Each row comes from the steps of one walk. Every step used is in the known rows, and no mark comes twice. Write the walk behind each row, first mark first.
(in the rows, 100 means zero)
Known rows:
g m a: 86; 100; 116; 96; 95; 105; 85; 113; 107; 97; 90; 110; 115; 103; 101; 106; 81; 92; 76; 109; 92; 129; 99; 128; 86; 102; 102; 121; 108; 88; 121
h g a: 96; 85; 92; 118; 81; 118; 105; 103; 105; 74; 103; 100; 86; 102; 85; 109; 71; 98; 104; 109; 108; 120; 95; 127; 82; 110; 129; 138; 115; 79; 103
e h a g m: 95; 119; 112; 91; 99; 107; 100; 104; 106; 77; 93; 91; 116; 92; 120; 103; 83; 129; 85; 120; 96; 119; 95; 126; 100; 103; 91; 126; 124; 79; 103
e g: 97; 78; 112; 80; 73; 104; 115; 100; 95; 94; 97; 94; 119; 95; 88; 105; 77; 83; 108; 102; 120; 132; 89; 114; 87; 106; 127; 128; 96; 82; 99
h e g m a x: 86; 108; 114; 97; 89; 95; 92; 116; 96; 106; 88; 119; 110; 108; 82; 102; 86; 97; 89; 111; 86; 121; 97; 117; 98; 95; 75; 113; 108; 105; 123
g m: 86; 112; 117; 75; 110; 110; 84; 118; 103; 81; 100; 105; 117; 90; 126; 103; 95; 97; 77; 108; 97; 123; 97; 112; 94; 103; 105; 116; 109; 74; 105
a m e x: 82; 81; 123; 72; 91; 98; 84; 97; 94; 106; 100; 80; 105; 93; 117; 104; 106; 105; 99; 97; 94; 103; 97; 102; 86; 101; 109; 97; 116; 82; 87
g a: 87; 81; 101; 98; 94; 115; 104; 111; 109; 79; 106; 103; 90; 101; 73; 108; 71; 82; 91; 108; 106; 102; 96; 123; 85; 107; 130; 127; 104; 83; 103
h a m e: 80; 102; 114; 85; 88; 106; 75; 109; 106; 95; 97; 76; 95; 96; 134; 103; 113; 89; 97; 97; 101; 90; 95; 127; 86; 97; 109; 122; 124; 78; 92
h g m a x w: 97; 122; 102; 103; 113; 92; 85; 126; 102; 89; 89; 119; 74; 108; 124; 97; 70; 128; 112; 121; 83; 123; 100; 126; 90; 109; 81; 94; 113; 93; 106
g a m e h: 86; 100; 108; 91; 93; 109; 105; 99; 100; 101; 97; 58; 100; 96; 111; 109; 99; 93; 83; 107; 106; 77; 96; 111; 94; 106; 79; 126; 110; 80; 91
a m e g h: 101; 95; 104; 85; 85; 106; 121; 110; 87; 95; 106; 74; 114; 96; 113; 112; 98; 91; 98; 103; 107; 87; 91; 94; 94; 97; 95; 117; 98; 72; 105
g e h: 86; 87; 103; 72; 97; 99; 128; 101; 87; 99; 110; 61; 102; 95; 143; 110; 86; 94; 79; 103; 124; 96; 99; 114; 93; 110; 82; 115; 105; 81; 94
e g a: 93; 70; 99; 108; 75; 112; 114; 101; 106; 84; 99; 102; 104; 100; 51; 107; 67; 91; 108; 108; 112; 122; 94; 120; 88; 105; 133; 138; 100; 86; 103
a m e h: 87; 106; 115; 75; 95; 105; 105; 98; 96; 106; 96; 53; 107; 94; 133; 109; 104; 86; 81; 103; 109; 80; 94; 109; 94; 107; 74; 120; 108; 78; 88
g a m e x: 81; 75; 117; 88; 90; 102; 86; 96; 99; 102; 99; 83; 100; 95; 94; 105; 100; 111; 100; 99; 93; 100; 99; 105; 86; 101; 113; 103; 118; 85; 88
g e m a x w: 84; 91; 106; 84; 121; 81; 92; 126; 100; 96; 90; 115; 73; 109; 133; 95; 72; 120; 106; 118; 93; 110; 104; 126; 88; 106; 79; 83; 111; 98; 110
e g m a: 91; 92; 115; 103; 79; 102; 93; 106; 105; 100; 84; 108; 127; 102; 83; 105; 78; 98; 90; 108; 97; 146; 96; 126; 87; 101; 105; 130; 105; 90; 121
g m e h: 86; 108; 117; 78; 100; 106; 103; 104; 96; 93; 99; 48; 110; 95; 126; 108; 99; 96; 85; 111; 110; 95; 93; 105; 91; 105; 66; 126; 109; 77; 92
a g m: 103; 115; 119; 79; 111; 111; 93; 108; 105; 74; 98; 117; 121; 86; 118; 105; 93; 107; 76; 118; 95; 118; 94; 124; 99; 100; 97; 122; 118; 75; 111
m e h a: 76; 95; 107; 90; 78; 103; 104; 103; 100; 91; 99; 37; 87; 105; 123; 105; 79; 100; 110; 107; 116; 98; 92; 124; 83; 107; 102; 127; 115; 84; 84
x w: 94; 98; 106; 70; 117; 100; 96; 121; 102; 84; 106; 94; 78; 98; 142; 100; 70; 101; 108; 116; 107; 114; 95; 122; 79; 111; 112; 100; 100; 76; 82
a g m e h: 96; 110; 119; 81; 101; 106; 108; 98; 97; 89; 98; 55; 110; 93; 123; 110; 97; 101; 83; 118; 108; 93; 91; 113; 94; 103; 60; 129; 114; 78; 95
g h e x w: 90; 78; 105; 68; 113; 94; 105; 115; 84; 98; 117; 71; 82; 100; 144; 102; 71; 134; 109; 119; 99; 121; 97; 95; 75; 102; 92; 89; 103; 81; 73
h e g a x: 88; 91; 102; 101; 86; 102; 109; 113; 97; 92; 101; 114; 92; 106; 57; 104; 76; 93; 102; 109; 98; 103; 95; 111; 98; 99; 98; 118; 104; 102; 108
m a g e: 102; 76; 108; 90; 92; 99; 114; 100; 96; 92; 108; 110; 98; 97; 125; 112; 87; 93; 81; 108; 112; 108; 100; 148; 86; 98; 96; 122; 123; 88; 120
m a g e x w: 98; 72; 107; 85; 107; 85; 104; 103; 94; 98; 105; 97; 80; 100; 133; 103; 68; 142; 115; 118; 98; 128; 102; 128; 78; 105; 98; 90; 118; 90; 89
g e x w: 87; 73; 105; 70; 113; 86; 100; 111; 91; 95; 112; 86; 76; 96; 147; 100; 74; 136; 115; 111; 104; 125; 102; 112; 78; 108; 107; 82; 111; 82; 77
e g h: 103; 88; 101; 82; 86; 106; 135; 112; 85; 88; 110; 81; 113; 98; 103; 113; 74; 87; 98; 106; 113; 102; 89; 94; 93; 103; 110; 115; 87; 73; 106
h e: 85; 81; 114; 63; 95; 110; 97; 112; 91; 98; 116; 80; 106; 97; 133; 106; 92; 74; 78; 106; 115; 119; 92; 116; 76; 96; 99; 129; 107; 82; 89
a m: 89; 108; 113; 70; 104; 110; 87; 109; 103; 100; 96; 114; 115; 88; 134; 102; 105; 82; 72; 95; 96; 98; 99; 119; 98; 107; 118; 107; 108; 74; 100

Which walk is each row?
112; 103; 105; 78; 105; 112; 133; 111; 90; 76; 115; 95; 101; 96; 118; 115; 76; 87; 81; 117; 105; 78; 90; 110; 96; 102; 99; 110; 101; 71; 113 : a g h
93; 97; 100; 100; 106; 94; 98; 121; 103; 84; 98; 102; 63; 106; 87; 99; 71; 113; 131; 121; 96; 99; 96; 118; 89; 103; 92; 103; 105; 94; 92 : m e g a x w
85; 104; 122; 78; 103; 108; 77; 115; 101; 82; 103; 78; 105; 93; 127; 105; 111; 85; 89; 107; 103; 105; 93; 114; 83; 95; 89; 126; 117; 75; 99 : g m e
85; 121; 115; 94; 102; 96; 89; 121; 102; 97; 88; 127; 99; 108; 88; 102; 82; 90; 82; 108; 81; 103; 100; 121; 102; 102; 85; 97; 107; 101; 128 : g m a x
91; 64; 100; 104; 73; 113; 112; 101; 101; 90; 106; 93; 106; 100; 62; 108; 73; 93; 102; 110; 113; 129; 94; 117; 81; 97; 118; 147; 105; 90; 97 : h e g a
76; 113; 107; 86; 94; 96; 96; 122; 101; 86; 98; 105; 80; 108; 99; 99; 75; 91; 107; 103; 96; 92; 96; 123; 99; 107; 114; 95; 110; 97; 106 : h a x
93; 92; 101; 101; 85; 112; 96; 101; 109; 97; 90; 119; 117; 91; 81; 104; 93; 100; 86; 100; 95; 110; 100; 119; 100; 104; 127; 126; 109; 81; 104 : e g a m
76; 80; 119; 81; 83; 96; 80; 98; 97; 104; 98; 72; 99; 96; 117; 102; 101; 117; 109; 96; 94; 108; 97; 108; 84; 101; 117; 100; 123; 84; 83 : h a m e x
99; 97; 112; 92; 83; 105; 114; 93; 103; 82; 98; 65; 93; 98; 113; 108; 77; 106; 106; 118; 113; 95; 89; 138; 89; 104; 95; 133; 124; 85; 94 : m e h a g
90; 86; 115; 100; 78; 103; 91; 106; 101; 106; 89; 101; 130; 102; 92; 105; 84; 101; 84; 109; 98; 151; 96; 123; 83; 95; 91; 139; 109; 93; 116 : h e g m a
95; 116; 107; 93; 99; 112; 85; 111; 99; 77; 97; 101; 112; 90; 137; 103; 94; 114; 90; 109; 99; 141; 95; 115; 90; 106; 104; 127; 120; 70; 105 : h g m
81; 118; 100; 89; 98; 98; 111; 128; 94; 84; 104; 98; 78; 110; 106; 103; 73; 97; 103; 106; 93; 76; 95; 110; 103; 105; 103; 88; 105; 92; 112 : g h a x
95; 105; 94; 110; 90; 115; 100; 97; 105; 94; 91; 101; 104; 93; 109; 106; 92; 112; 82; 103; 95; 104; 100; 119; 99; 112; 108; 127; 118; 77; 99 : e h g a m
106; 87; 108; 88; 104; 104; 128; 108; 95; 84; 98; 100; 111; 104; 109; 112; 71; 96; 76; 120; 100; 91; 93; 116; 91; 101; 90; 112; 105; 80; 130 : e m a g h
75; 127; 109; 93; 95; 94; 95; 118; 99; 89; 92; 76; 84; 106; 108; 99; 88; 112; 104; 110; 93; 87; 96; 113; 104; 104; 76; 102; 116; 97; 103 : g m e h a x
90; 124; 108; 107; 94; 96; 100; 111; 97; 99; 83; 109; 99; 110; 95; 104; 78; 108; 89; 112; 85; 110; 98; 117; 103; 108; 70; 106; 112; 100; 124 : e h g m a x
77; 61; 119; 81; 93; 98; 90; 107; 103; 107; 86; 93; 118; 109; 113; 102; 81; 85; 73; 111; 105; 137; 97; 125; 73; 98; 95; 127; 111; 94; 115 : h e m a
87; 74; 111; 66; 109; 93; 93; 111; 90; 99; 112; 77; 84; 98; 140; 99; 73; 128; 111; 116; 101; 133; 97; 106; 73; 104; 100; 94; 107; 84; 69 : h e x w
78; 68; 114; 58; 112; 102; 105; 116; 90; 91; 102; 76; 117; 99; 145; 101; 92; 93; 70; 114; 110; 114; 95; 94; 81; 97; 84; 116; 107; 77; 107 : g h e m
77; 96; 103; 87; 80; 103; 111; 104; 101; 91; 98; 54; 93; 104; 120; 104; 67; 102; 102; 105; 115; 108; 94; 124; 89; 113; 113; 121; 109; 84; 87 : e h a
79; 94; 118; 85; 103; 89; 94; 116; 103; 101; 80; 123; 99; 113; 89; 98; 76; 83; 86; 109; 90; 103; 99; 119; 97; 106; 91; 94; 105; 103; 129 : e m a x
92; 101; 115; 84; 91; 106; 95; 109; 100; 87; 93; 104; 132; 89; 103; 102; 91; 106; 94; 108; 103; 142; 94; 107; 96; 101; 108; 126; 105; 77; 106 : e g m
91; 109; 97; 114; 89; 104; 108; 107; 97; 83; 97; 90; 72; 109; 77; 107; 80; 101; 108; 112; 98; 84; 95; 115; 98; 108; 82; 118; 114; 95; 108 : m e h g a x
90; 96; 102; 103; 87; 102; 112; 113; 101; 86; 96; 122; 90; 105; 48; 104; 70; 89; 108; 108; 97; 96; 96; 113; 103; 105; 111; 110; 100; 100; 114 : e g a x
90; 107; 98; 92; 121; 97; 97; 128; 105; 80; 102; 116; 59; 106; 99; 98; 63; 111; 112; 121; 91; 94; 99; 119; 92; 110; 100; 90; 103; 92; 95 : g a x w
75; 61; 114; 62; 111; 93; 99; 111; 98; 88; 95; 94; 113; 95; 150; 98; 97; 96; 78; 104; 118; 119; 102; 115; 85; 103; 103; 108; 118; 79; 112 : g e m
87; 100; 103; 94; 101; 114; 88; 108; 111; 94; 96; 122; 106; 92; 98; 104; 96; 91; 74; 100; 91; 93; 102; 122; 99; 105; 124; 116; 111; 79; 103 : g a m
74; 62; 121; 56; 108; 101; 90; 110; 97; 94; 95; 83; 119; 97; 139; 97; 93; 88; 73; 111; 113; 131; 95; 107; 77; 99; 95; 122; 113; 81; 99 : h e m
74; 105; 108; 93; 84; 102; 95; 107; 103; 88; 96; 42; 95; 102; 126; 103; 85; 115; 106; 109; 109; 107; 94; 121; 88; 105; 92; 128; 119; 83; 88 : g m e h a
89; 94; 105; 106; 85; 101; 106; 113; 101; 86; 96; 110; 85; 107; 47; 105; 80; 87; 113; 108; 98; 89; 94; 113; 98; 100; 100; 116; 105; 99; 111 : m e g a x
77; 89; 118; 82; 101; 90; 92; 117; 99; 106; 85; 115; 102; 113; 97; 99; 82; 84; 81; 110; 92; 108; 98; 118; 92; 100; 80; 102; 109; 106; 125 : h e m a x
87; 102; 119; 74; 98; 109; 79; 108; 102; 97; 99; 85; 103; 91; 135; 105; 119; 73; 86; 98; 102; 86; 94; 120; 87; 98; 98; 118; 116; 75; 95 : a m e
85; 83; 123; 88; 88; 97; 84; 97; 98; 89; 99; 73; 103; 95; 107; 103; 93; 133; 112; 110; 94; 122; 95; 112; 84; 97; 103; 109; 129; 85; 90 : h a g m e x
85; 104; 103; 96; 101; 104; 103; 120; 103; 82; 101; 122; 79; 106; 65; 104; 74; 83; 94; 108; 93; 81; 98; 117; 102; 106; 108; 101; 103; 97; 114 : g a x
109; 88; 117; 92; 88; 107; 110; 95; 105; 90; 95; 116; 106; 101; 90; 111; 70; 81; 85; 116; 102; 110; 92; 146; 86; 103; 109; 129; 113; 89; 118 : m a g
93; 69; 112; 76; 72; 105; 111; 101; 89; 101; 105; 79; 122; 95; 103; 106; 86; 84; 101; 104; 122; 141; 89; 111; 80; 97; 109; 141; 101; 85; 90 : h e g
92; 110; 94; 91; 104; 88; 109; 128; 95; 84; 100; 94; 67; 108; 118; 97; 60; 128; 132; 118; 96; 102; 95; 111; 94; 107; 97; 88; 101; 91; 93 : e g h a x w
92; 107; 114; 94; 94; 110; 77; 110; 99; 78; 100; 75; 102; 93; 136; 106; 111; 100; 102; 108; 105; 119; 91; 117; 80; 98; 88; 135; 126; 72; 101 : h g m e
86; 107; 113; 90; 95; 95; 100; 117; 99; 101; 93; 122; 89; 112; 83; 104; 74; 73; 90; 105; 91; 93; 97; 124; 96; 106; 97; 97; 101; 103; 123 : m a x
80; 68; 119; 84; 95; 97; 92; 106; 108; 100; 79; 103; 116; 109; 102; 102; 73; 81; 80; 109; 103; 128; 97; 127; 79; 106; 110; 118; 107; 91; 124 : e m a
94; 102; 108; 111; 85; 107; 85; 108; 104; 93; 87; 106; 114; 104; 109; 106; 81; 105; 87; 109; 94; 145; 97; 131; 83; 104; 101; 131; 117; 84; 122 : h g m a
